(in the rows, 128 means zero)
Known rows, with every step that occurs:
kapip pinu nidid pepo nazor: [128 162 159 143 141 148 126 129 131 101 121 152 159  88 122 124 209 218
 166  98 105  91 126 140  92 125 131 152 133  85 114  46 196 115 165 128
 184]
nazor zigozum: [104 105  96 125  98 132 132 123 143 139 176  99 116 108 159 150  97 139
 124 125 115 123 127 132 131 116  92 166 122 114 127 182 123 149  97 106
 131]
vuza nazor zigozum nidid: [166 108 100 133 125 146 140 116 143 116 137  92 135 150 133 135  73  98
  87 142 136 152 128 123 101 145 138  84 128 115 132 179 121 145  65 130
 119]
pinu kapip: [133 132 132  93 144 111 161 167 148 142 103 122 175 129 178 114 128 159
 133  91 124  87 116  97  97  97  89 180 126 150 108  86 138  93 132  96
  84]
bafab kapip pinu: [ 89 111 104  99 123 113 163 169 119 136 146  99 176 158 221 118 109 146
 196 126 124  65 121 103 202 114 128 137 148 106 101  35 123 165 175 105
  74]
pinu nazor zigozum nidid: [139 103 125  94 132 187 141 117 154 105 174 145 155 119 119  67  99 134
  98 155 116 114 154 154  83 139 120 123 107 125 134 188 145 154  97 123
 123]
pepo nazor: [ 89 106 151  78 144 132 156 111 124  99 144 145 133  95 114 108 158 150
 131 109 110 134 132 163 134 145 114 177 123 136 140 112 188 152 126 100
 145]
bafab kapip pinu nidid: [ 95 163  90 140 120 114 141 171 120 136 128 158 211 143 215 113 158 172
 179  94 121  65 105  83 143 123 125 108 168  80 134  38 147 115 186 119
  79]
pepo nidid: [122 158  80 116  98 116 132  94 118  76 144 131 112 142 119 105 181  92
 132 109 123 119 116  83 125 146 134 145 140 154 125 102 141  97 160 157
 104]
gafono lubi: [126 153 181 158 129  95 142  67 114 164 132 147 115 162 137 123 164  86
 140  92 131 121 104 117 172 114 116 137 144 161 155 178 120 104  88  80
 101]
bafab kapip: [ 85 131 126  62 156 116 157 151 131 124 135 127 172 164 179 115  94 123
 135 129 145 104  92 113 170 139  68 148 154 134  91  78 124 147 115 107
  76]
pepo nidid zigozum nazor: [109 117 105 135 117  94 105 103 101  73 140 127 133 111 110 130 108 122
 125 155 129 164 154 124 155 113 175 114  85 115 128 119 117 131 180 177
 164]
mezen nidid: [125 159 123 121  87 127 154 105 131  75  76 150 136 185 127 143 182 105
 126 116 139 127 129 111 123 135 120 141 161 136 123 143 174  78 131 141
 123]
nidid pepo nazor zigozum: [109 121 154 110 140 168 113 118 152  99 164  89  99  91 101 146 111 207
 126 149 114 128 122 173  97 110  83 191  91 108  97 152 172 174  75 111
 189]
kapip pinu nazor zigozum nidid pepo: [177 125 149 130 138 190 125 127 161 110 165 107 146 127 123  91 121 179
 147 164 112  79 159 141  90 110 135 130  99  94  83 122 125 151 123 136
 166]
lubi nazor zigozum nidid pepo: [198 151 180 120 169 165 104 137 140 127  90 115 117 131  79 138 107 155
  75 160 135 165 129 171  78 123 109 128  93 121  97 103 111 125  66 163
 186]
lubi nidid vuza: [100 146 122 112 105 100 127 145 110 169 109 146 111 110 119 133 137  95
 146  77 132 133 138 123 147 124 142 140 161 175 138  88  85  79 178 139
  99]
gafono lubi nidid vuza: [111 176 171 152 113  87 113 115  92 192  96 151  93 144 101 129 148  83
 149  73 140 133 122 122 165 102 160 129 164 187 166 132  85  72 143 116
  74]
pepo nazor zigozum nidid: [132 101 135  88 139 163 130 123 129  75 125 127 145 121 103  98 103 166
  82 131 131 157 144 179  72 131 150 117 106 103 154 161 190 170  68 107
 141]
vuza nazor zigozum nidid pepo: [198 144 141 142 150 161 121 111 159 112 125  77 115 155  98 154  87 130
  92 152 143 144 114 122  81 140 110 100 124 112  73 146 100 124  55 149
 167]
kapip pinu: [116 101 102 139  91 102 172 128 123 148 156 110 143 119 196 129 160 126
 191  93 105  81 151 106 185 121 156 142 145 111 132  77 117 133 188 107
 120]
mezen nazor: [138  86 151 124 150 135 167 110 165 103 119 114  94 122 124 127 134 107
 128 128 132 101 107 145 175 150  96 149 119 144 147 134 136 147 156  87
 133]
pinu nazor zigozum nidid vuza: [115  94  99  90 142 146 112 164 146 134 154 174 124 109 106  76 116 117
 109 158 137 123 148 139  84 148 129 106 118 132 142 169 121 154 136 121
 109]
kapip pinu nazor zigozum nidid: [137  87 111 122 114 182 146 132 148 117 183 126 162 118 157  63 108 155
 145 157 104  86 178 148 110 120 161 113 103  99 142 156 146 174 140 119
 120]
kapip pinu nazor zigozum nidid vuza: [116  79  85 114 118 145 118 179 138 142 162 154 131 108 139  76 125 138
 151 158 121  90 167 127 109 129 173  97 115 110 145 137 122 170 176 118
 106]
lubi gafono: [120 108 104  91 134 146 145 110 115 151 139 144  97  91 191 173 184 130
 162  96 111 132 132 115  91 173 104 156 180 151 143  89 101 118 166  94
 130]
nazor zigozum nidid vuza: [128 106  90 105 129 112 107 164 129 130 110 152 115 130 117 121 115 111
  95 129 158 151 134 126  83 140 150  88 136 121 146 151 109 137 112 111
 111]
gafono lubi nidid vuza nazor: [125 162 150 178 123  91 123 112 101 200 119 113  83 148 111 155 120  53
 155 103 127 141 108  97 187 128 152 104 165 189 142 143  74  88 134 137
  75]
zigozum nazor: [110 117 127  93 105 105 169 104 137 112 165 149 118 120 135 145 109 101
 146 147 123 138 186 128 168 127 135 139 119 135 104 128  84 104 126 125
 158]
zigozum nidid: [163 125 135  93 137 122 163 106 128 104 101 160 163 154 123  98 144  93
  88  97 148 144 135 129  99 156 146  93 152 133 135 119 129 101 108 117
 118]
lubi nidid: [125 156 148 121  93 130 160  95 112 144 127 118 141 125 132 126 122 104
 143  69 113 129 145 141 152 113 133 164 156 171 133  98 104  73 147 142
 107]

Rows:
[109 121  39 152 100 114  91 148 134 127 172  78  59 122 127 159 105  97
 137 168 123 136 104  73 131 142 125 118 121 138 120 166 105 150 133 157
  97] : pepo nidid vuza nazor zigozum
[ 97  85 117 115 110 154 175 122 143 148 217 144 154  93 178  70 163 136
 207 137  76  47 171 124 180 130 125 174 121 132 118 107 133 157 211 115
 118] : kapip pinu nazor
[162 142 196  78 182 159 137 103 134  68  93 143 143 129  62 100 161 169
  95 121 140 145 125 173  73 146 133 135 122 123  95  84 178 127  88 123
 181] : zigozum nidid pepo nazor
[189 149 153 122 143 157 118 113 154 103 114 109 128 145  97 137 108 151
  88 133 151 137 120 140  64 126 112 117 120 106  85 141 115 115  59 135
 170] : nazor zigozum nidid pepo
[102  92  60 145 111 113 115 161 145 169 176  88  74 103 147 176  79 103
 135 157 124 133 112  97 147 144 100 125 128 130 119 181  89 159 115 122
 113] : nidid vuza nazor zigozum
[118  96  81 150 105 137 137 121 149 151 189  63 100 115 159 173  73 111
 134 152 108 132 117 109 154 136  89 146 120 122 114 193 110 157  88 122
 125] : vuza nazor zigozum
[172 140 191 148 154 144 104 118 107 154  83 134 115 150 100 113 110 120
  73 146 133 179 129 177 117 106 152 102  93 140 181 167 134 140  47 123
 128] : gafono lubi nazor zigozum nidid
[121 137  82 138 108 103 135 151 132 125  89 133  94 167 121 171 158  60
 139 147 145 138 114  74 145 165 129 101 171 153 113 138 126  98 152 153
 102] : mezen nidid vuza nazor
[173  87 140 127 143 164 141 120 163  77 102 101 110 146 111 113  85 128
  81 147 148 127 125 164 104 133 140  97 102 111 162 178 151 165  93  99
 129] : mezen nazor zigozum nidid
[ 99 156  79 132 122  82 113 164 127 162 115 217 143  95 131 131 197 114
 132  79 140 121 105  86  91 158 107 111 173 125 153 104 122  69 183 120
 108] : pinu nidid vuza
[100  85 136 129 129  88 126 115 113 122 147 133 152  92 130 149  82 132
 124 150 131 165 161 151 178 117 146 124  94 104 125 138  98 137 154 137
 182] : nidid zigozum nazor
[126 134 184 167 134 130 100 121 108 193 134 113  79 119 122 145 112 137
 117 157 106 155 121 167 166  90 102 164  84 150 171 181 121 159  65 119
 133] : gafono lubi nazor zigozum
[119 152 160 123 122 180 108 122 145  55 111  94  99 135  84 154 135 208
 119 164 125 130 129 169  78 105  98 180 103 101  97 165 212 150  74 136
 185] : mezen nidid pepo nazor zigozum
[ 84 126 112 151 134  91 108 167 102 120 127 153 217 115 190 136  87 188
 164 149 134 115 143 123 169  97 170  83 115  54 132  62 123 144 200 144
 141] : bafab kapip pinu nidid zigozum nazor
[149 110  95 117 148 100 139 148 128 149 109 141 117 143 115 136 125  54
 108 128 153 154 114  91 127 181 145  65 160 149 125 119  88 112 132 139
 102] : zigozum nidid vuza nazor
[170 220 235 172 126 133 123  61 113 160 101 109 105 160  84 145 141 123
 147  80 132 119 115 136 145  85 121 157 146 176 102 118  91  56  91 137
 138] : gafono lubi nidid pepo
[111 119  83 153  96 127 114 151 130 178 158  74  80 106 131 177  62 103
 143 138 116 139 128 115 150 117 126 132 135 151 126 161  81 133 124 145
 101] : lubi nidid vuza nazor zigozum
[108 111  93 205 122  91 102 143  93 158 117 158 218  80 189 130 164 181
 153  65 109 113 107 119 138 118 155 105 135  58 179  92 164 123 226 129
 146] : kapip pinu nidid zigozum
[206 177 224 160 173 150  90 107 124 148  79 118  99 158  67 133 120 145
  77 154 142 164 114 168  95  99 123 114  91 135 118 144 114 121  32 142
 171] : gafono lubi nazor zigozum nidid pepo
[108 121  65 158  89 123 108 162 140 125 123  90  77 152 132 184 107 103
 131 172 138 137 116  91 126 136 118 117 139 128 119 196 129 137 113 144
 109] : mezen nidid vuza nazor zigozum
[ 76 153  69 130 131  83 114 213 115 160 111 184 174 127 190 120 170 151
 179 105 140  77 103  73 137 134 135  91 173  93 137  31 125 119 215 116
  70] : bafab kapip pinu nidid vuza
[139 151 213 152 164 108 122 106  93 196  94 155  98 134 110 127 162  97
 120 127 111 161 116 160 190 116 112 155 109 180 166 120 116 118  99 117
 127] : gafono lubi nazor
[113 120  93 155 129  99  86 107  90  93 120 120 152 114 120 114 146 123
 112 105 130 152  92 115 137 134 141 130 111 121 152 117 158 135 189 163
 130] : pepo nidid zigozum
[121 141  50 137 119  92 116 142 122 127 142 114  75 135 111 140 155  53
 145 140 132 135  98  53 146 174 137 105 151 167 111 104  99 111 174 166
  87] : pepo nidid vuza nazor
[146 132 165 141 162 105  79 162 102 178  71 163  89 139  85 119 125 105
  85 149 152 177 123 157 115 118 160  83 105 147 180 157 108 142  84 119
 112] : gafono lubi nazor zigozum nidid vuza
[112 117 127 157 118 107 108 120 103  92  64 139 174 151 127 145 147 138
 107 109 144 158 107 137 132 126 130 128 132 101 146 155 183 118 164 148
 147] : mezen nidid zigozum
[107 118 156 138 112 108 123 107  97 128 128 122 159  97 118 148  64 134
 133 125 124 171 183 167 179  89 173 127 103 125 133 118  87 112 172 165
 167] : lubi nidid zigozum nazor
[129 169 188  99 139 163 133 106 137  48  74 138 119 152  68 137 192 179
 123 136 133 131 126 156  92 129 109 172 128 124  86 105 214 111 110 143
 185] : mezen nidid pepo nazor
[175 138 162 107 158 194 123 107 169 106 160 128 138 127  89  90 111 158
  99 165 127 108 137 149  66 131  92 137 101 117  75 155 125 135  79 141
 172] : pinu nazor zigozum nidid pepo
